Each row was made from one small tree. The marks that hang from a mark follow it in brackets, in the order of their numbers. Every link used is in the known rows. Write each row's tree.
Known rows:
Z_606{Z_338 Z_749{Z_887{Z_76}}}: [+0.60,+0.00,-1.33,+0.46,-0.46,+0.17,-1.94,+0.28,-2.27,-1.10,-0.75,-0.49,-3.75,+0.07,-1.97,+2.03,-2.20,-1.17,+3.44,-2.75,+1.24,+2.80]
Z_119{Z_500 Z_887{Z_76 Z_749{Z_606}}}: [-3.90,+2.42,-3.96,+5.21,+0.05,-1.05,-3.62,-0.55,-0.34,+2.45,+1.03,-2.28,+3.54,-2.11,-5.61,-0.70,+0.41,+2.41,+2.74,+0.25,+0.33,-0.84]
Z_131{Z_606{Z_338 Z_749}}: [+4.10,-4.05,+1.38,+2.67,+0.29,+2.57,-0.39,+0.66,+1.50,-1.81,-4.38,+2.55,-1.38,-0.69,+5.58,+0.05,-2.77,-0.46,-0.22,+3.00,-1.58,+0.54]
Z_119{Z_500}: [-1.88,-2.60,-1.11,+0.31,-2.17,+0.61,-1.43,+1.38,+3.07,-2.38,+0.61,+2.23,+4.98,+0.34,+1.31,-2.51,+2.25,-1.71,-2.20,+3.14,-2.71,-1.84]
Z_338{Z_119 Z_606}: [+2.78,-1.99,+2.98,-6.48,-0.10,+1.15,+1.80,+0.60,-2.85,+0.77,-0.89,+2.88,+2.50,+2.29,-1.31,-0.68,-0.20,-3.71,-6.42,-1.27,-0.78,-2.91]
Z_500{Z_119{Z_887{Z_76 Z_749}}}: [-2.33,+0.80,+0.97,+0.26,-1.30,+3.26,-2.74,+0.30,-0.53,+2.10,+3.63,-1.12,+0.51,+2.30,-2.76,-0.26,-2.94,+4.78,+4.65,-1.50,+1.88,+0.99]
Z_749{Z_131{Z_606{Z_338{Z_670}}} Z_887{Z_76}}: [-0.32,-0.06,-0.60,+0.69,+3.93,-2.27,+4.33,-0.56,+0.98,-1.93,+0.54,-1.42,-6.48,-2.81,+1.86,-1.48,+3.25,-0.52,+0.32,+1.32,+1.36,+2.92]
Z_338{Z_606 Z_670}: [+0.60,-0.73,+2.02,-6.45,-1.01,+1.12,+3.78,+0.88,-0.10,+0.23,-0.25,+0.08,-0.40,+0.37,-1.17,+0.49,-0.30,-5.48,-2.07,+0.25,-0.63,-4.90]
Z_606{Z_749}: [+1.13,-1.88,+1.30,-1.68,-4.16,+3.68,-2.73,+1.18,-0.30,-0.54,-0.55,+3.21,+1.96,+1.77,+1.17,+1.21,-0.62,-1.14,-0.14,-0.12,-1.03,-0.69]
Z_338{Z_670}: [-0.94,-1.78,+2.07,-4.14,-1.72,+0.56,+2.63,-0.43,+2.23,-0.03,-1.35,+2.16,-0.83,+0.36,+1.09,-1.16,+2.10,-2.85,-2.64,+1.28,-1.35,-3.92]
Z_119{Z_500 Z_887{Z_76 Z_749{Z_131{Z_606}}}}: [-2.32,+0.49,-2.18,+6.55,+1.26,+2.14,-1.62,+1.30,+1.79,+1.26,+2.28,-0.46,+2.39,-2.01,-2.35,-3.48,+2.85,+5.16,+2.21,+4.35,+0.50,+2.14]
Z_131{Z_606{Z_749}}: [+2.83,-4.39,+1.59,+0.73,-1.46,+3.94,-1.45,+0.60,+0.35,-1.39,-2.23,+3.77,+1.41,-0.08,+3.91,-1.06,-0.91,+0.39,-2.28,+2.94,-2.30,-0.26]
Z_131{Z_606{Z_338{Z_119{Z_500}}} Z_749{Z_887}}: [+2.35,-5.08,-0.73,+2.38,+3.71,-3.81,+1.23,-1.22,+3.27,-4.55,-2.35,-0.42,+2.87,+0.02,+2.63,-3.47,-1.62,+0.91,-7.84,+3.49,-5.12,-0.25]
Z_338{Z_119{Z_500 Z_887{Z_76 Z_749}} Z_606}: [+0.98,+0.75,-1.14,-0.11,+1.21,+1.16,-0.57,+1.16,-3.26,+3.54,+0.09,-0.09,+3.03,-0.25,-8.49,-2.14,-0.28,+1.02,-1.53,-0.32,+0.90,-1.27]
Z_887{Z_749{Z_131 Z_606{Z_338{Z_119{Z_500}}}}}: [+0.91,+3.81,+0.10,+3.62,-0.97,-4.07,-0.90,-0.56,+1.36,-1.08,-4.01,+0.89,-1.95,-0.97,+2.20,+3.17,+0.63,-0.49,+0.72,+1.83,-0.49,+0.70]
Z_749{Z_131 Z_606{Z_338} Z_887{Z_76}}: [-2.64,+4.24,-2.70,+0.68,+2.34,-5.35,+0.37,-1.50,-1.51,-1.59,+2.38,-3.47,-3.40,-1.74,+0.77,+3.01,+2.11,-2.40,+2.38,-3.62,+2.08,+2.88]
Z_749{Z_887{Z_76}}: [-3.89,-0.98,-0.60,-2.67,+0.00,-0.66,-1.20,-0.50,-2.28,-0.40,+3.22,-0.05,-0.14,+1.41,-3.63,-1.60,+1.85,-0.98,-1.89,-2.05,-0.06,+1.13]
Z_131{Z_749{Z_606{Z_338}}}: [+0.14,-1.24,+0.52,+0.80,+0.88,-3.10,-0.74,-1.75,+3.37,-3.15,-0.07,-1.20,+2.93,+1.08,+2.91,+2.05,-2.64,-1.16,-3.60,-0.76,-3.32,-3.57]
Z_500{Z_119{Z_887{Z_76}}}: [-1.89,-0.66,-0.29,-1.43,-0.23,+3.06,-0.88,+0.23,+0.06,+1.39,+5.21,-1.30,+2.78,+1.37,-0.44,-1.72,-0.72,+3.15,+2.88,-2.68,+1.93,+0.11]
Z_887{Z_76 Z_749{Z_131 Z_606{Z_338}}}: [-0.84,+4.40,+0.76,+4.05,+0.63,-1.77,-1.78,-0.62,-0.11,-0.41,-0.45,-0.32,-6.21,-1.02,-1.29,+3.84,+0.22,+1.23,+3.98,-0.50,+2.07,+2.00]
Z_338{Z_119{Z_500} Z_670}: [+1.81,-1.99,-0.02,-2.93,-1.21,-1.62,+3.53,-0.52,+2.40,-0.64,-3.87,+3.92,+0.48,-1.68,-0.24,-3.37,+4.14,-2.11,-5.72,+2.47,-2.31,-3.89]
Z_606{Z_338 Z_749{Z_131 Z_887{Z_76}}}: [+0.50,+2.11,-1.15,+0.83,-0.64,+0.15,-1.07,+1.13,-1.54,-1.81,+1.32,-0.96,-4.48,-0.31,+0.02,+2.93,+0.38,-0.52,+4.79,-2.51,+2.36,+4.79]
Z_338{Z_119{Z_887}}: [-0.24,-2.12,+1.42,-3.21,+0.29,+0.80,+1.23,-0.75,-1.16,+4.14,-0.55,+2.32,+5.47,+2.28,+0.25,-3.57,+2.17,+0.10,-5.43,-1.42,-0.39,-2.24]
Z_500{Z_119{Z_887}}: [-2.17,-0.90,+0.48,-2.65,-1.83,+2.53,-0.68,+0.51,+1.00,+1.21,+4.05,-1.40,+5.31,+2.89,+2.99,-1.02,-1.95,+1.25,+1.98,-1.49,+0.42,-0.95]

Write each row's tree:
[-0.45,+4.97,+0.70,+2.83,+0.56,-2.60,+0.73,-1.20,+0.87,-0.15,-1.97,-0.70,-8.81,-2.63,-1.87,+3.93,+1.00,+0.41,+4.44,-0.18,+2.24,+0.54]
Z_887{Z_76 Z_749{Z_131 Z_606{Z_338{Z_670}}}}
[+2.14,-3.04,-0.16,+1.60,+0.55,+0.33,-0.63,-0.01,-0.56,-1.86,-3.50,+0.20,-1.49,-0.13,+4.39,+0.52,-3.21,-1.49,-0.02,+1.57,-1.63,+1.99]
Z_131{Z_606{Z_338 Z_749{Z_887}}}
[+0.45,+2.88,-0.69,+0.21,+2.01,-3.82,+2.36,-1.65,+0.07,+2.11,-0.97,-1.15,+1.65,-0.91,+4.91,+1.54,+2.29,-1.50,-0.78,-2.47,+1.45,-0.28]
Z_749{Z_131 Z_606{Z_338{Z_119{Z_887}}}}
[+4.60,+2.26,+0.57,-5.88,-1.00,+2.18,+4.90,+1.17,-3.00,+3.92,-0.57,-0.20,+0.83,-0.98,-1.74,+1.19,+1.17,-2.39,-0.25,-2.55,+2.32,-2.40]
Z_338{Z_119{Z_887} Z_606{Z_749{Z_131}} Z_670}
[+5.39,-1.30,+2.30,-5.52,-2.13,+2.83,+0.03,+1.28,-4.17,+0.65,-1.97,+3.28,+1.80,+1.62,-1.98,+1.57,-1.88,-3.12,-3.60,-2.09,-0.37,-1.80]
Z_338{Z_119 Z_606{Z_749}}
[-2.35,+4.37,-0.44,+1.25,-0.92,+0.77,-2.14,-0.32,-0.77,+1.64,+4.67,-2.79,+0.25,+0.39,-0.78,+2.45,-1.19,+4.36,+6.25,-2.59,+3.05,+1.75]
Z_500{Z_119{Z_887{Z_76 Z_749{Z_131 Z_606}}}}
[+3.25,-0.13,+1.34,-5.69,-2.86,+3.10,+2.00,+1.56,-1.58,-0.11,-1.23,+0.50,-1.15,-0.51,-1.86,+2.67,-2.15,-4.83,+0.69,-0.63,-0.14,-3.91]
Z_338{Z_606{Z_749} Z_670}
[-3.99,+0.06,-1.59,+3.32,-2.29,+1.34,-2.94,+1.22,+1.75,+2.40,+0.25,-0.76,+6.06,+1.26,-2.09,-2.08,-0.12,+1.33,+1.19,+3.08,-1.50,-1.05]
Z_119{Z_500 Z_887{Z_749}}
[-0.93,-0.79,-0.62,+1.72,+3.76,-1.42,+1.65,+0.00,+0.12,-2.22,+1.89,-0.91,-3.89,-1.27,+2.38,-1.63,+2.57,+0.26,-0.08,+0.84,+1.02,+4.45]
Z_749{Z_131{Z_606{Z_338}} Z_887{Z_76}}
[-3.35,-1.30,-3.85,+2.46,+0.75,+1.67,-1.38,+0.93,+1.19,+1.70,+3.56,-0.65,+6.07,-1.29,-3.67,-4.69,+3.19,+1.64,+0.42,+0.47,+0.46,-1.01]
Z_119{Z_500 Z_887{Z_76}}
[-1.81,+0.25,-1.94,+0.80,+2.69,-4.95,-1.18,-2.51,+0.24,-3.28,+2.30,-3.73,+0.49,+0.11,-2.24,+1.75,-2.14,-0.36,-2.32,-3.43,-2.00,-0.81]
Z_131{Z_749{Z_606{Z_338} Z_887{Z_76}}}
[-2.24,+2.74,-0.45,+0.87,-0.91,+0.75,-3.05,-1.13,-1.45,+2.07,+2.98,-2.62,+0.69,+0.65,-2.32,+1.77,-3.44,+3.85,+5.05,-2.92,+1.98,+0.15]
Z_500{Z_119{Z_887{Z_76 Z_749{Z_606}}}}
[+2.79,-0.30,+3.34,+3.74,+2.62,+0.83,+0.43,+0.18,+0.28,-0.13,-3.13,+3.67,-7.00,-0.63,-0.40,-1.21,+1.44,+4.28,-1.01,+2.87,+0.90,+3.26]
Z_887{Z_76 Z_749{Z_131{Z_606{Z_338{Z_119}}}}}
[-0.90,+0.73,+1.08,+2.31,+0.33,+3.61,-1.11,+0.60,+0.62,+1.01,+4.09,-1.09,-0.45,+0.74,+0.73,-1.00,-1.15,+6.38,+4.48,+0.97,+2.04,+2.89]
Z_500{Z_119{Z_887{Z_76 Z_749{Z_131{Z_606}}}}}
[-1.07,+1.44,-0.21,-2.51,-4.19,+1.13,-1.81,+1.45,-1.64,-1.35,+2.63,+0.37,+1.10,+1.82,+1.70,+2.47,+1.46,-1.68,+1.58,-1.23,+0.12,+2.79]
Z_606{Z_749{Z_131 Z_887}}
[-3.75,+0.47,-2.46,+4.40,-0.49,+1.70,-3.38,+0.97,+0.62,+2.39,+1.73,-0.72,+3.26,-0.20,-6.05,-2.89,+1.05,+3.51,+2.30,+1.81,+0.27,+0.09]
Z_119{Z_500 Z_887{Z_76 Z_749}}
[+5.82,+1.10,+1.83,-1.75,-1.36,+0.10,+3.85,+0.49,+1.30,-0.41,-5.07,+2.98,-5.69,-1.47,+3.60,+2.18,+1.62,-1.59,+0.85,-0.34,+1.10,+0.28]
Z_606{Z_338{Z_119 Z_670} Z_749{Z_131}}
[+3.50,-1.23,+2.90,-7.96,-0.03,-0.01,+5.24,-0.17,-1.62,+1.41,-2.82,+2.28,-1.08,+0.19,-2.11,-0.80,+0.84,-4.73,-5.95,-0.73,-0.40,-4.97]
Z_338{Z_119 Z_606 Z_670}
[+0.12,+2.00,-1.29,-3.41,+1.60,-7.63,+3.58,-3.74,-1.80,+0.22,-4.77,-1.98,-3.41,-1.80,+1.14,+2.19,-0.19,-5.48,-2.86,-2.97,-0.59,-2.06]
Z_749{Z_606{Z_338{Z_119 Z_670}} Z_887}
[-2.09,-0.98,-0.37,-0.04,+2.24,-0.14,+0.76,+0.06,-0.80,-1.80,+4.08,+0.20,-1.37,-0.62,+0.91,-2.45,+4.16,+1.04,-1.97,+0.91,+0.35,+3.60]
Z_749{Z_131{Z_606} Z_887{Z_76}}
[-2.90,+3.86,-1.98,-0.58,+0.52,-5.84,+0.62,-1.42,-0.42,-1.62,+1.05,-3.54,-0.68,-0.21,+4.73,+3.91,+1.01,-4.39,+1.34,-2.30,+0.41,+1.88]
Z_749{Z_131 Z_606{Z_338} Z_887}
[+5.10,-3.76,-1.74,+4.29,+1.69,+1.19,+0.60,+0.40,+1.09,+0.56,-5.40,+1.56,+2.45,-2.42,+3.84,-2.78,-1.33,+1.30,-1.34,+2.80,-1.33,+0.28]
Z_131{Z_606{Z_338{Z_119{Z_500 Z_887}} Z_749}}
[-2.58,+0.51,+1.77,-0.90,-2.99,+2.65,-2.45,+0.50,+0.39,+2.01,+2.35,-1.26,+2.85,+3.73,+0.92,+0.64,-3.98,+2.73,+3.56,-0.23,+0.51,+0.10]
Z_500{Z_119{Z_887{Z_749}}}
[-3.84,+4.30,-3.97,+5.53,-0.30,-1.05,-2.74,+0.22,+0.38,+2.00,+2.98,-2.48,+3.03,-2.37,-3.72,+0.14,+2.75,+3.09,+4.12,+0.60,+1.37,+0.81]
Z_119{Z_500 Z_887{Z_76 Z_749{Z_131 Z_606}}}
[-2.64,+2.53,+0.21,-0.40,-2.48,+0.20,-2.76,-0.92,-0.46,+1.92,+1.72,-2.64,+3.20,+2.15,+1.32,+2.56,-4.27,+1.95,+4.16,-1.70,+0.53,-0.74]
Z_500{Z_119{Z_887{Z_749{Z_606}}}}
[+1.26,+2.80,-1.20,-0.47,-0.43,-0.84,+2.12,+0.61,-0.51,-1.29,-0.40,-1.44,-7.65,-2.11,-0.64,+2.90,+1.20,-1.49,+5.40,-1.88,+2.67,+2.95]
Z_606{Z_338{Z_670} Z_749{Z_131 Z_887{Z_76}}}
[+1.19,+0.67,+2.66,+3.93,+2.11,+1.06,+1.90,+0.23,+2.13,-0.56,-2.47,+1.65,-9.16,-2.12,-0.36,-0.19,+1.28,+2.92,+2.10,+4.01,+1.19,+1.92]
Z_887{Z_76 Z_749{Z_131{Z_606{Z_338{Z_670}}}}}
[+2.29,-2.57,+0.10,+0.59,+0.38,-1.86,+1.14,+0.18,+2.43,-1.56,-4.30,+2.93,+0.81,-0.03,+2.54,-2.13,+1.04,-1.90,-3.36,+1.85,-1.55,-1.14]
Z_606{Z_338{Z_119{Z_500}}}
[+2.22,-6.00,+2.42,+2.62,+2.94,+0.39,+0.77,-0.36,+5.19,-4.10,-1.25,+0.77,+1.86,+1.25,+5.31,-2.24,-2.77,+1.46,-5.75,+3.88,-4.53,-1.97]
Z_131{Z_606{Z_338} Z_749}
[-0.77,-0.22,-1.20,-1.71,-2.33,+1.68,-3.17,+0.38,-3.44,-0.64,+1.78,+0.69,-0.58,+0.75,-3.85,+0.95,-0.15,-0.41,+1.20,-2.78,+0.29,+1.93]
Z_606{Z_749{Z_887{Z_76}}}
[+0.66,+0.24,+2.56,-3.95,-0.04,+1.71,+0.44,+0.51,-4.14,+5.03,-1.25,+0.21,+3.26,+3.07,-4.41,-0.34,-2.34,-0.88,-3.18,-1.14,+0.35,-2.33]
Z_338{Z_119{Z_887{Z_749}} Z_606}
[+0.27,-4.78,+0.70,+1.39,+3.21,-2.00,+0.54,-0.96,+3.04,-4.05,-0.14,-1.71,+1.57,+1.62,+3.69,-1.71,-3.07,+0.14,-5.52,+2.68,-4.51,-0.06]
Z_131{Z_606{Z_338} Z_749{Z_887}}
